Every row comes from one small tree of marks. The marks that hang from a mark follow it in brackets, in alphabetical order. Every link used is in the known rows. Which tree was each row made from?
Known rows
pugop(busa(vilu)): [ 2.02  2.06 -1.94  2.60  2.36 -3.59 -2.69  3.04 -2.39 -0.35  0.76  5.75
  1.74  1.39  2.77  1.79  0.24 -0.17 -0.31 -0.85  3.19  1.08 -3.24  5.30
  1.79]
zisi(beka): [ 3.85 -1.12 -1.62  1.05  2.68 -2.91  0.28  3.87 -1.05 -0.76 -0.46  4.45
 -0.52 -1.44  2.99  2.39 -2.54  0.21 -0.23 -0.89  2.64  4.30 -3.84  1.75
 -0.82]
fatu(bopore): [ 2.26 -0.79 -1.73  0.03  1.42 -3.20 -1.01  2.84 -1.93 -2.11  0.50  5.58
 -0.28 -2.53  2.81  2.84 -1.61  1.55  1.73 -1.18  2.31  3.57 -4.06  0.48
 -1.97]
bopore(busa(beka vilu) luguze): [ 1.07  0.33  0.39  1.24  1.97 -1.81 -2.64  3.93 -1.75 -3.48  0.75  6.48
  0.18  1.70  3.72  1.23  2.23 -4.54 -0.02  1.06  2.55  0.08 -3.70  2.59
  0.26]
pugop(busa(beka(zisi) vilu)): [ 2.48  2.05 -4.10  3.33  1.46 -4.15 -2.93  4.17 -2.41 -0.37  1.35  6.06
  1.33  3.11  3.69  2.37  3.00  0.21 -0.03  0.70  3.22  0.66 -3.36  4.62
  0.92]
momat(luguze(vilu) zuti): [ 2.80  0.46 -0.77 -1.22  2.75  0.83 -1.94  1.37 -1.97 -0.16  1.58  2.82
  1.54 -2.24  1.43 -0.55 -0.35 -0.41  3.32 -0.09 -0.58  0.52 -3.94  3.55
  0.03]
momat(luguze(kulu)): [ 4.12  0.86 -0.71 -0.04  2.54 -1.13 -0.99  1.57 -1.98 -1.00  0.97  3.58
  0.72 -0.84  0.60  0.48 -1.70  1.03  0.48 -0.76  2.24  0.17 -3.89  2.55
  0.06]
momat(luguze(kulu vilu(busa(beka))) zuti(mulub)): [ 4.25  0.91  0.43 -1.45  2.22  2.32 -1.28  2.96 -2.24  0.00  3.61  3.36
  1.27 -0.47  1.90 -0.89 -0.83 -0.44  3.69  2.17  1.12 -1.67 -2.75  5.68
  1.54]
bopore(busa): [ 3.10 -0.85  0.00 -0.17  2.63 -1.14 -1.31  2.23 -2.54 -2.56 -0.32  4.89
 -0.31 -1.32  2.36  2.40 -1.21 -0.96  0.17 -1.05  2.85  1.01 -3.80  1.83
 -0.99]
zuti(momat(luguze(kulu vilu(busa))) mulub): [ 3.63  0.70  0.34 -0.11  0.64  0.53  1.08  2.76 -1.93  0.17  1.55  5.06
  1.90 -1.95  1.69  0.91 -5.60  0.27  2.39 -0.67  1.87 -0.44 -0.93  3.94
  1.13]
busa(beka vilu): [ 2.98  0.93 -2.16  2.51  1.77 -3.68 -1.61  4.18 -2.02 -0.89  0.90  6.27
  1.07  3.27  3.76  1.91  0.71 -1.54  0.32 -0.31  2.17  2.44 -2.87  2.48
  0.99]
busa(beka(zisi) vilu): [ 2.41  0.49 -4.06  2.92  0.63 -4.19 -2.14  4.02 -2.02 -0.77  0.78  6.01
  0.73  2.80  4.08  2.73  2.16 -0.19 -0.01 -0.28  2.07  2.17 -3.04  1.63
 -0.20]
bopore(luguze(kulu vilu(busa(beka)))): [ 2.63  2.34 -0.25  0.34  0.38 -1.39 -2.45  2.39 -0.57 -1.17  1.89  5.40
  1.11  0.36  2.27  0.08  0.22 -1.85  0.85  2.87  2.88 -1.29 -1.43  4.41
  0.68]
luguze(kulu vilu): [ 3.01  2.92 -1.96  0.78  0.67 -1.76 -2.05  1.33 -1.27  0.85  1.06  4.82
  0.64 -0.08  2.22  0.33 -1.68  1.31  1.46  0.64  2.68  0.72 -1.34  3.19
 -0.94]
momat(luguze(vilu(busa(beka(zisi)))) zuti(mulub)): [ 3.74 -0.77 -0.84 -1.05  1.95  1.17 -1.44  3.44 -2.54 -0.21  2.82  3.43
  1.31 -1.71  2.72  0.44  0.48 -0.30  3.62  0.97 -0.34 -0.64 -3.09  4.80
  0.40]
luguze(kulu vilu(busa(beka(zisi)))): [ 4.34  2.15 -2.86  0.20 -0.80 -1.40 -2.64  2.23 -1.31  0.91  2.05  4.78
  0.21  1.12  2.39  1.64  0.66  1.16  1.21  2.19  3.59 -1.03 -1.04  4.06
 -0.32]
momat(luguze(kulu vilu) zuti(mulub)): [ 2.81  1.25 -0.11 -0.61  2.60  1.55 -1.24  2.14 -2.14  0.06  2.60  3.26
  1.41 -1.82  1.91 -1.34 -1.88  0.82  3.78  0.68  0.31 -0.29 -3.11  4.25
  0.09]
fatu(bopore pugop): [ 2.44 -0.75 -2.08 -0.47  2.82 -2.80 -0.09  2.55 -2.18 -2.29  0.86  5.09
 -2.22 -4.13  3.69  2.56 -1.91  2.23  1.90 -1.09  3.89  4.04 -3.59  0.56
 -3.58]
bopore(busa(beka(zisi)) luguze(kulu vilu)): [ 1.44  2.04 -1.59  0.40  0.15 -0.77 -3.09  2.44 -0.96 -1.92  1.48  5.61
 -0.54  0.62  3.17  0.34  2.77 -1.59  1.30  3.38  3.15 -1.78 -2.50  2.67
 -2.38]
kulu(luguze): [ 3.42 -0.17 -0.79  1.16  3.73 -2.60 -0.68  0.79 -1.77 -3.36  0.22  5.29
  0.98 -1.63  1.68  0.58 -1.71 -0.03  2.13 -1.79  2.48  3.01 -2.52  1.20
  1.66]
zuti(momat(luguze(vilu(busa))) mulub): [ 3.46 -0.46  0.64 -0.08  1.17 -0.05  1.39  3.20 -2.29 -0.11  0.97  5.38
  2.20 -2.66  2.16  1.43 -5.48 -0.62  2.64 -1.72  0.62  0.68 -1.07  3.69
  0.96]
fatu(pugop(busa(beka(zisi)))): [ 3.68  1.27 -4.01  1.83  3.57 -3.36 -0.76  3.33 -2.46 -1.47  1.22  4.94
 -0.58 -0.57  3.81  2.12  1.37  1.86  0.31  1.02  4.49  1.19 -3.24  3.73
 -1.76]

Which tree is each row?
[ 3.87  2.25 -0.91 -0.34  0.13 -0.94 -2.45  1.23 -1.32  0.97  1.46  4.46
  0.49 -0.64  1.60  1.12 -1.81  0.82  0.93  0.89  3.62 -0.58 -0.89  4.60
  0.45]
luguze(kulu vilu(busa))
[ 2.97 -1.60  0.33 -0.33  4.38  0.25 -0.03  3.09 -2.78 -2.30  1.33  3.49
  1.94 -2.80  2.07  0.21 -2.14 -0.06  2.37 -1.28 -0.40  1.38 -4.77  2.89
  0.69]
momat(luguze zuti(mulub))
[ 4.62  1.06 -0.32  0.09  2.17 -1.13 -1.63  1.22 -1.61 -1.43  1.76  5.36
  0.55 -0.15  2.05  0.01 -0.30 -1.25  3.66  0.51  2.63  1.19 -0.71  3.88
  2.37]
kulu(luguze(vilu(busa(beka))))
[ 2.05  0.74 -1.63  0.63  0.15 -2.61 -2.61  2.86 -0.92 -1.35  1.10  5.53
  1.17 -0.76  3.05  1.48  1.57 -1.86  0.82  1.71  1.42 -0.26 -1.69  3.52
 -0.41]
bopore(luguze(vilu(busa(beka(zisi)))))
[ 4.55  1.72  0.11 -1.31  0.93  0.31 -2.25  0.93 -1.76  1.03  2.01  3.44
  0.43 -1.10  0.45  0.28 -1.31  0.32  1.65  0.31  2.30 -1.54 -2.13  5.08
  0.60]
momat(luguze(kulu vilu(busa)))
[ 1.63  2.37 -2.03  0.50  2.98 -2.45 -1.26  3.51 -1.52 -3.16  2.70  5.90
 -1.51 -1.47  3.70  0.61  1.18  0.98  1.71  3.25  5.88  0.48 -4.03  3.58
 -2.27]
fatu(bopore(luguze(kulu)) pugop(busa(beka)))
[ 4.13 -0.42  0.72 -1.35  2.80  1.67 -1.04  3.42 -2.65 -0.39  2.99  3.52
  1.58 -1.28  2.45 -0.27 -0.69 -1.31  3.90  1.04 -0.35 -0.57 -2.99  5.54
  1.42]
momat(luguze(vilu(busa(beka))) zuti(mulub))
[ 2.78  0.10 -0.20  0.80  1.68 -0.79  1.77  3.26 -2.31 -0.15  0.52  5.69
  2.27 -2.19  2.57  0.76 -5.40 -0.16  3.03 -1.86 -0.01  1.72 -1.42  2.49
 -0.21]
zuti(momat(luguze(vilu)) mulub)
[ 3.51  0.51 -1.38  0.32  1.59 -0.72  0.96  1.92 -1.45 -1.67  0.23  4.60
  1.91 -1.13  0.66  1.32 -4.32  0.62  0.76 -1.23  2.52  0.70 -3.24  1.11
  0.63]
zuti(momat(luguze(kulu)))
[ 3.30 -0.11 -0.23  0.99  2.13 -0.72  2.13  3.28 -2.13 -1.69  0.60  5.35
  2.14 -1.61  1.78  1.12 -5.90  0.78  1.39 -1.56  1.96  1.08 -2.57  1.70
  0.59]
zuti(momat(luguze(kulu)) mulub)
[ 4.62 -1.06 -2.42  0.55  0.98 -2.76 -1.38  3.50 -1.95 -1.67  0.83  4.88
  0.61  0.07  2.64  3.48  0.54  0.20 -0.41  0.25  2.79  0.64 -2.89  2.62
  0.44]
vilu(busa(beka(zisi)))
[ 3.90  1.11 -0.14 -2.23  1.67  2.34 -2.75  0.82 -1.52  0.22  2.68  2.25
  1.14 -1.80  0.47 -0.52 -0.61  0.11  2.69  1.22  1.58 -1.86 -3.28  5.16
  1.45]
momat(luguze(kulu vilu(busa)) zuti)
[ 2.35 -1.30 -0.76 -1.60  3.03 -1.01 -0.60  2.32 -2.73 -2.99  0.81  4.92
 -3.52 -4.29  3.66  2.79 -1.11  1.06  1.97 -0.65  4.76  2.58 -4.09  0.77
 -4.15]
fatu(bopore(busa) pugop)
[ 0.74  0.19 -1.91 -1.11  1.21 -1.16 -1.98  2.99 -1.75 -2.68  1.86  5.88
 -3.45 -3.25  4.79  1.54  2.58 -0.46  3.31  2.31  3.73  1.12 -3.18  1.22
 -5.60]
fatu(bopore(busa(beka(zisi)) luguze(vilu)) pugop)
[ 3.18  1.84 -1.43  0.08  0.60 -0.28  0.21  1.46 -1.31  0.21  0.70  4.65
  1.79 -1.06  0.98  0.41 -3.97  0.51  2.21 -0.52  1.87  0.31 -1.88  2.19
 -0.07]
zuti(momat(luguze(kulu vilu)))
[ 0.72  2.20 -3.51  0.62  1.59 -2.99 -2.16  3.34 -1.58 -1.50  2.49  6.15
 -1.68 -2.37  4.68  0.98  2.92  0.97  3.00  2.98  3.94  0.98 -3.03  3.72
 -3.94]
fatu(bopore(luguze(vilu)) pugop(busa(beka(zisi))))
[ 2.30  1.93 -2.30  2.07  3.81 -3.10 -1.64  2.66 -2.66 -0.68  0.99  5.23
 -0.27 -0.53  3.62  1.71 -0.15  0.56 -0.08 -0.78  4.64  1.54 -2.71  4.97
 -0.11]
fatu(pugop(busa(vilu)))
[ 1.76  0.80  0.33  0.07  1.06 -2.07 -2.40  1.95 -0.90 -1.28  0.64  5.28
  1.46 -2.29  2.39  0.96 -0.66 -2.20  0.62  0.59  1.35  0.06 -1.57  4.00
  0.38]
bopore(luguze(vilu(busa)))
[ 2.36  2.07 -1.88  0.59 -0.44 -1.93 -2.91  2.37 -0.52 -0.97  1.83  5.32
  0.84  0.01  2.62  0.84  1.40 -0.74  0.58  2.85  2.82 -1.51 -1.61  3.66
 -0.31]
bopore(luguze(kulu vilu(busa(beka(zisi)))))
[ 1.83  1.38 -4.55  1.45  1.88 -3.62 -2.05  4.14 -2.65 -1.00  2.33  6.13
 -1.99 -0.24  4.82  2.77  2.61  2.12  1.86  0.89  5.06  2.24 -3.75  3.44
 -2.46]
fatu(bopore pugop(busa(beka(zisi) vilu)))
[ 1.30  3.70 -2.27  0.27  2.00 -1.91 -2.04  3.05 -1.28 -1.29  3.20  5.97
 -1.70 -1.29  3.99 -0.15  1.57  0.89  3.18  3.99  5.24  0.14 -2.68  4.52
 -2.91]
fatu(bopore(luguze(kulu vilu)) pugop(busa(beka)))
[ 1.90  0.53 -1.36  0.63  1.16 -1.33 -2.31  2.99 -1.24 -3.87  0.92  5.50
 -0.39  0.47  2.74  1.36  2.26 -1.53 -0.32  2.56  3.87 -1.34 -4.04  1.41
 -1.65]
bopore(busa(beka(zisi)) luguze(kulu))
[ 0.14  0.07  0.35 -1.24  0.67 -1.07 -2.65  2.30 -1.55 -2.55  1.06  5.98
 -1.19 -3.24  3.21  1.31  0.24 -1.59  2.92  0.86  2.18  1.13 -3.39  1.75
 -3.24]
fatu(bopore(busa luguze(vilu)))
